Each row comes from the steps of one walk. Every step used is in the known rows, and no mark comes twice. Write the walk behind each row, first mark first.
Known rows
S R T K: -1.09,+0.67,+0.26,-0.11,-1.14,+0.76,-1.23,+0.70,-1.32,-0.94,-2.47,-0.79,+3.16,-2.14,+0.56,+1.64,-2.03,+0.94,+0.37,+0.68,-1.48,-2.27
W R T J K: -0.74,+0.98,-1.10,-0.89,-1.26,+1.85,-0.22,-0.19,-2.75,+0.85,-1.73,-1.18,+3.03,-2.91,-1.65,+3.65,-2.95,+1.14,+0.63,+1.08,-3.77,-2.88
K W R: +0.56,+0.15,-1.31,+0.50,-0.54,+2.71,-0.38,-0.80,+0.00,-0.68,+0.21,+0.66,+1.51,-2.45,-1.63,+1.65,-3.28,-0.11,-2.22,-0.08,-2.00,-1.52
U R W: -1.05,+0.84,-0.33,+0.85,-1.28,+0.31,-1.56,+0.21,+2.08,-0.89,+0.88,+0.39,+3.76,-1.02,+0.38,-0.94,-3.08,+1.06,-0.57,-1.20,-1.86,-1.40
U J: +1.06,+0.86,-0.44,-0.33,+0.34,+1.08,-0.80,+0.27,+1.46,-0.57,+1.63,+0.53,+4.16,-1.85,+0.15,+0.30,-3.30,+0.94,-0.59,+0.33,-1.05,-0.98
W R: +0.29,+0.13,-1.16,+0.20,-0.57,+2.00,-0.56,-0.52,+0.47,-0.27,+0.81,-0.19,+2.26,-2.50,-0.75,+1.55,-2.61,+0.15,-0.39,-0.45,-2.32,-1.36
T K: -0.50,+0.47,-0.72,-0.37,-1.03,+1.08,-1.00,-0.12,-0.98,-0.44,-0.61,-0.28,+2.41,-2.62,-0.31,+1.20,-2.69,+0.66,+0.05,+0.50,-1.40,-1.40
S R T: -0.63,+0.48,+0.42,-0.11,-0.70,+0.62,-1.04,+0.90,+0.45,-1.45,-0.91,-0.49,+3.37,-1.74,+0.39,+1.02,-2.02,+1.08,-0.41,-0.04,-1.41,-1.48
U R: -0.06,+0.36,-0.21,+0.73,-0.72,+0.58,-1.37,+0.28,+2.74,-0.77,+1.27,+0.37,+3.65,-1.57,+0.54,+0.38,-3.49,+0.34,-0.40,+0.28,-0.73,-0.79
K W: +0.29,+0.55,-0.80,+0.13,-0.63,+1.49,-0.61,-0.02,-0.04,-1.34,+0.13,+0.88,+1.89,-2.54,-1.48,+0.71,-3.36,+0.68,-2.21,+0.47,-0.95,-0.73
S R: -0.20,+0.57,-0.21,+0.50,-0.75,+1.30,-0.88,+0.05,+1.16,-1.31,-0.01,-0.09,+2.47,-1.77,+0.24,+0.53,-2.41,+0.71,-0.32,-0.50,-0.56,-0.69
T K W R S G: -0.54,-1.45,-1.81,-0.71,-0.95,+3.89,-0.59,-2.57,-0.99,-0.49,-2.89,+0.69,+1.71,-2.15,-1.48,+0.87,-3.00,-0.07,-2.16,+0.34,-0.30,-2.70
R T J W: -0.86,+1.63,-0.75,-0.16,+0.06,+0.16,+0.14,+1.43,-2.27,+1.11,-1.35,-0.02,+2.53,-3.25,-1.37,+1.90,-2.75,+1.83,-0.48,-0.41,-2.02,-1.34
J T: -0.74,+0.03,+0.10,+0.27,-1.23,+1.13,+0.18,+0.11,-0.13,-0.55,+0.51,-0.01,+2.37,-2.21,-0.42,+1.29,-2.56,+1.03,-0.06,+0.76,-1.53,-0.46
K W R S: +1.70,-0.79,-2.45,+0.39,-0.99,+2.86,-0.25,-0.73,-0.05,-0.84,-0.48,+0.70,+2.06,-2.22,-1.38,+0.70,-2.79,+0.42,-2.42,-0.33,-1.68,-1.36
U J T K W R: +0.05,+0.64,-0.76,+0.54,-0.88,+3.61,+0.28,-0.44,-1.85,+0.77,-0.74,+0.60,+2.49,-1.98,-0.97,+2.59,-3.79,-0.05,-1.07,+1.79,-2.20,-2.80
J K W: -0.64,-0.01,-0.94,+0.00,-1.32,+1.85,-0.14,-0.77,-0.69,-1.33,-0.60,+0.50,+1.89,-2.48,-1.93,+1.39,-3.71,+0.95,-1.81,+0.68,-1.43,-1.20
J T K W: -1.27,+0.45,-0.36,+0.32,-1.77,+2.27,+0.13,-0.07,-2.39,-0.30,-1.70,+0.52,+1.41,-2.59,-1.28,+1.86,-3.13,+0.68,-1.10,+1.70,-1.34,-1.40
J T K: -1.30,+0.36,-0.06,+0.14,-1.64,+1.37,+0.02,+0.01,-1.97,+0.01,-0.95,-0.38,+2.10,-2.45,-0.22,+1.77,-2.47,+0.99,+0.78,+1.21,-1.54,-1.25
U J T K W R S: +1.07,-0.33,-1.89,+0.20,-1.07,+3.73,+0.34,-0.32,-1.83,+0.52,-1.37,+0.73,+3.13,-1.69,-0.72,+1.76,-3.25,+0.47,-1.34,+1.67,-1.84,-2.55
K W R U J: +1.15,+0.47,-1.93,+0.70,-0.39,+1.84,-0.17,-1.29,+0.78,-0.60,+1.08,+0.50,+4.63,-1.76,-0.94,+0.54,-3.35,+0.00,-2.68,+0.17,-3.08,-1.89
R U J: +0.66,+0.50,-1.26,-0.02,-0.29,-0.33,-0.53,-0.59,+1.26,-0.89,+1.52,-0.12,+5.79,-1.66,+0.32,-0.74,-2.75,+0.93,-0.90,+0.15,-2.26,-0.89
U J R T K W: -0.53,+1.33,-0.92,+0.30,-0.37,+2.23,+0.14,+1.25,-1.39,-0.14,-2.41,+0.57,+3.52,-1.45,-0.48,+1.78,-3.13,+0.76,-1.95,+2.31,-2.40,-2.60
U J T K W: -0.25,+1.07,-0.24,+0.14,-0.85,+2.58,+0.18,+0.14,-1.61,+0.11,-0.85,+0.93,+2.90,-2.07,-1.01,+1.61,-3.84,+0.75,-1.15,+2.33,-1.15,-2.03
J K W R S: +0.89,-1.15,-2.66,+0.28,-1.37,+3.14,+0.13,-1.50,-0.84,-0.84,-1.27,+0.38,+2.14,-2.22,-1.86,+1.37,-3.18,+0.65,-2.03,+0.08,-2.20,-1.80
S R U J T K W: -0.73,+0.96,-0.39,+1.19,-1.52,+1.68,+0.44,-0.71,-1.21,-0.87,-1.71,+0.12,+4.15,-1.15,+0.11,+0.63,-3.07,+0.53,-1.33,+1.33,-1.47,-1.90

Write each row's walk
-1.01,+0.69,-0.04,+0.07,-1.30,+1.01,-1.48,+1.29,-0.31,-0.67,-1.74,+0.63,+3.62,-1.88,-0.04,+1.64,-3.78,+0.43,-1.62,+1.77,-1.46,-2.73 | U R T K W
-1.50,+0.81,-1.08,+0.47,-1.13,+1.95,+0.23,+1.10,-2.26,-0.49,-3.16,+0.37,+2.03,-2.09,-0.94,+2.17,-2.38,+0.60,-1.82,+1.92,-2.66,-2.30 | J R T K W
-0.95,+0.19,-0.85,+0.73,-1.62,+3.49,+0.33,-0.54,-2.51,+0.29,-1.68,+0.20,+0.91,-2.56,-1.48,+2.83,-3.14,-0.12,-1.00,+1.34,-2.42,-2.31 | J T K W R
-0.94,+1.51,-0.33,-0.42,-1.55,+1.30,-0.77,+0.89,-1.06,-0.01,-2.26,+0.34,+3.72,-2.14,-1.35,+2.61,-4.51,+1.08,-1.29,+2.14,-1.89,-2.51 | U R T J K W
-0.62,-0.39,-0.94,-0.15,-1.23,+2.30,-0.16,-0.59,-1.56,-0.74,-1.58,-0.03,+2.47,-2.48,-1.78,+2.81,-3.26,+0.60,-1.86,+1.05,-3.32,-2.83 | J K W R T
+0.51,+0.54,-2.13,+0.41,-0.79,+2.07,-0.36,-1.13,-1.06,-0.17,-0.52,+0.21,+4.42,-1.98,-0.77,+1.01,-3.38,-0.16,-1.94,+0.60,-3.14,-2.72 | T K W R U J
-0.42,+0.73,-1.01,-0.22,-1.05,+1.91,-0.72,-0.07,-1.68,-0.85,-1.43,+0.65,+1.68,-2.79,-1.25,+1.30,-3.30,+0.49,-1.71,+0.83,-1.15,-1.51 | T K W
-0.13,+0.09,-1.30,-0.06,-0.89,+0.14,-0.08,-1.11,+0.42,-0.93,+0.78,-0.57,+5.90,-1.47,-0.12,+0.08,-3.23,+1.15,-0.49,+0.42,-2.64,-1.44 | R U J K
-0.13,+1.31,-1.90,-0.14,-1.31,+3.43,+0.14,-0.96,-2.42,+0.74,-1.66,+0.02,+1.17,-3.12,-2.98,+3.29,-4.06,+0.45,-1.23,+0.55,-2.64,-2.11 | T J K W R
+1.01,-0.53,-2.75,+0.10,-1.32,+3.14,-0.44,-0.68,-1.78,-0.29,-1.91,+0.44,+1.90,-2.43,-1.22,+1.39,-2.66,+0.14,-1.75,+0.30,-1.62,-2.31 | T K W R S
-0.08,+0.35,-1.46,+0.35,-1.05,+3.03,-0.57,-0.71,-1.65,-0.12,-1.25,+0.28,+1.34,-2.85,-1.43,+2.35,-3.25,-0.25,-1.44,+0.49,-2.14,-2.35 | T K W R
-0.39,+0.00,-1.48,+1.53,+0.13,+1.88,+0.32,-0.64,+0.02,+0.55,+0.62,+0.40,+1.56,-2.77,-0.92,+1.41,-2.84,+0.39,-0.74,-1.79,-2.16,-0.93 | J W R
+0.19,-0.06,-1.80,+0.41,-0.95,+1.41,-0.12,-2.00,+0.40,-0.37,+0.83,-0.73,+5.62,-1.66,-0.32,+1.03,-3.14,+0.35,-0.30,+0.10,-3.77,-2.10 | W R U J K
+0.04,+0.38,-0.70,+0.61,+1.05,+1.34,+0.03,+0.34,+0.13,+0.84,+0.63,+0.36,+4.15,-2.10,-0.13,+1.73,-3.06,+0.83,-0.90,-0.70,-2.91,-2.13 | U J W R T
-0.44,+1.58,-1.34,-0.59,-1.41,+2.20,+0.13,-0.37,-2.24,+0.06,-1.71,+0.37,+1.52,-3.21,-2.77,+2.24,-4.02,+1.23,-1.34,+1.11,-1.55,-1.45 | T J K W
-1.36,+0.13,-1.05,+0.67,-0.17,+1.36,-0.05,+0.12,-2.53,+1.00,-1.67,-0.27,+2.47,-2.91,-0.49,+2.56,-2.42,+0.62,-0.23,-0.50,-3.20,-2.54 | J W R T K
+0.35,+1.20,-1.09,+0.96,+0.13,+1.93,+0.32,+0.38,+1.79,-0.19,+0.71,+0.40,+3.64,-1.24,+0.18,+0.62,-2.90,+0.74,-0.60,+0.55,-1.77,-0.78 | U J R
-0.41,-0.26,-2.19,-0.28,+0.10,+3.05,+0.45,-1.88,-0.73,+1.46,-1.93,+0.26,+1.69,-2.55,-1.70,+0.95,-2.88,+0.84,-0.74,-1.76,-0.47,-1.49 | T J W R S G
-0.41,+0.38,-0.88,+0.89,-1.36,+0.01,-0.62,-0.75,+1.11,-1.73,-0.09,-0.56,+3.96,-1.50,+0.32,-0.46,-1.80,+0.76,-0.55,-0.79,-1.80,-0.56 | S R U
+0.11,+0.21,-1.43,+0.16,-1.01,+0.76,+0.08,-1.36,+0.01,-1.27,+0.05,+0.35,+5.10,-1.75,-1.18,+0.11,-3.86,+0.98,-2.34,+0.85,-2.39,-1.53 | R U J K W
+1.90,-0.71,-2.43,+0.00,-0.57,+3.38,+0.19,-1.14,+0.01,-0.40,-0.27,+0.74,+3.80,-1.50,-1.46,+0.94,-3.86,+0.62,-2.07,+0.73,-1.73,-2.36 | U J K W R S
-0.55,+1.44,-1.12,-0.81,-1.28,+1.34,-0.16,-0.31,-1.84,+0.35,-1.11,-0.76,+2.46,-2.92,-1.72,+2.10,-3.40,+1.43,+0.51,+0.68,-1.89,-1.12 | T J K
-0.98,+1.78,-0.35,-0.49,-1.49,+2.13,-0.18,+0.55,-2.40,-0.57,-3.43,-0.24,+2.18,-2.39,-1.87,+2.79,-3.30,+1.46,-1.28,+1.18,-1.70,-2.35 | S R T J K W
-0.35,+1.13,-2.53,+0.28,-1.94,+2.28,+0.53,-1.72,-2.71,+0.24,-1.70,-0.56,+2.89,-2.79,-2.60,+2.26,-3.42,+0.43,-1.58,+0.46,-3.85,-2.16 | T J K W R U
+0.72,+0.38,-1.39,+0.13,-0.44,+3.21,-0.02,-1.21,+0.15,-0.37,+0.23,+0.66,+3.22,-1.97,-1.49,+2.00,-4.31,+0.22,-1.87,+0.79,-2.32,-2.35 | U J K W R
-0.60,+0.57,-0.66,+0.26,-1.33,+0.48,+0.23,-0.45,-1.32,-0.09,-0.23,-0.49,+5.24,-1.63,+0.35,+0.48,-2.71,+0.94,+0.41,+1.54,-2.55,-1.63 | R U J T K
-0.91,-0.24,-0.91,+0.87,+0.07,+1.08,+0.14,+0.21,-0.77,+0.35,-0.19,-0.01,+2.55,-2.70,-0.60,+1.90,-2.31,+0.77,-0.94,-1.11,-3.02,-1.75 | J W R T
-1.13,+0.97,-0.20,+1.03,-1.27,+0.98,-1.00,-0.19,+0.64,-1.42,-0.39,-0.15,+2.38,-1.19,-0.38,-0.87,-2.10,+1.30,-0.41,-2.00,-1.67,-1.04 | S R W
+0.36,+0.20,-1.26,+1.06,-1.01,+2.39,+0.71,-1.15,-0.16,-0.19,+0.63,+0.42,+4.40,-1.49,-0.82,+1.12,-3.14,+0.21,-2.05,+0.88,-3.28,-1.93 | K W R U J T
-1.08,+1.85,-0.31,+0.63,-0.15,+0.06,-0.45,+1.85,-0.14,+1.10,-0.73,+0.32,+3.66,-2.46,-0.34,+1.77,-3.63,+1.32,-0.47,-0.17,-1.62,-1.53 | U R T J W
-0.77,+0.67,-0.38,-0.80,-1.06,+1.13,-0.88,+0.85,-2.55,-0.89,-2.24,+0.23,+2.52,-2.82,-1.10,+1.81,-3.00,+0.91,-1.90,+1.60,-1.95,-2.39 | R T K W
+0.15,+0.04,-0.73,-0.46,-0.37,+2.41,-0.33,-0.38,-0.74,-0.29,-0.79,+0.33,+4.10,-1.87,-1.19,+2.57,-3.92,+0.60,-1.90,+1.50,-3.24,-3.29 | U J K W R T
-0.25,+0.90,-0.02,-0.05,-0.81,+1.84,-0.13,+0.33,-1.15,+0.21,-0.27,+0.06,+3.79,-1.78,+0.24,+1.50,-3.16,+0.97,+0.66,+1.75,-1.47,-1.69 | U J T K
+0.06,+0.10,-0.79,-0.13,-0.57,+1.95,-0.58,+0.30,-0.94,-0.65,-0.74,+0.38,+2.30,-2.49,-1.37,+2.15,-2.84,+0.42,-2.42,+0.58,-2.81,-2.44 | K W R T
-0.15,+0.50,-1.06,+0.99,-1.11,+1.43,+0.02,-1.40,+0.63,-1.66,-0.69,+0.24,+4.77,-1.01,-0.52,+0.05,-3.58,+0.75,-2.19,+0.35,-1.65,-1.66 | S R U J K W
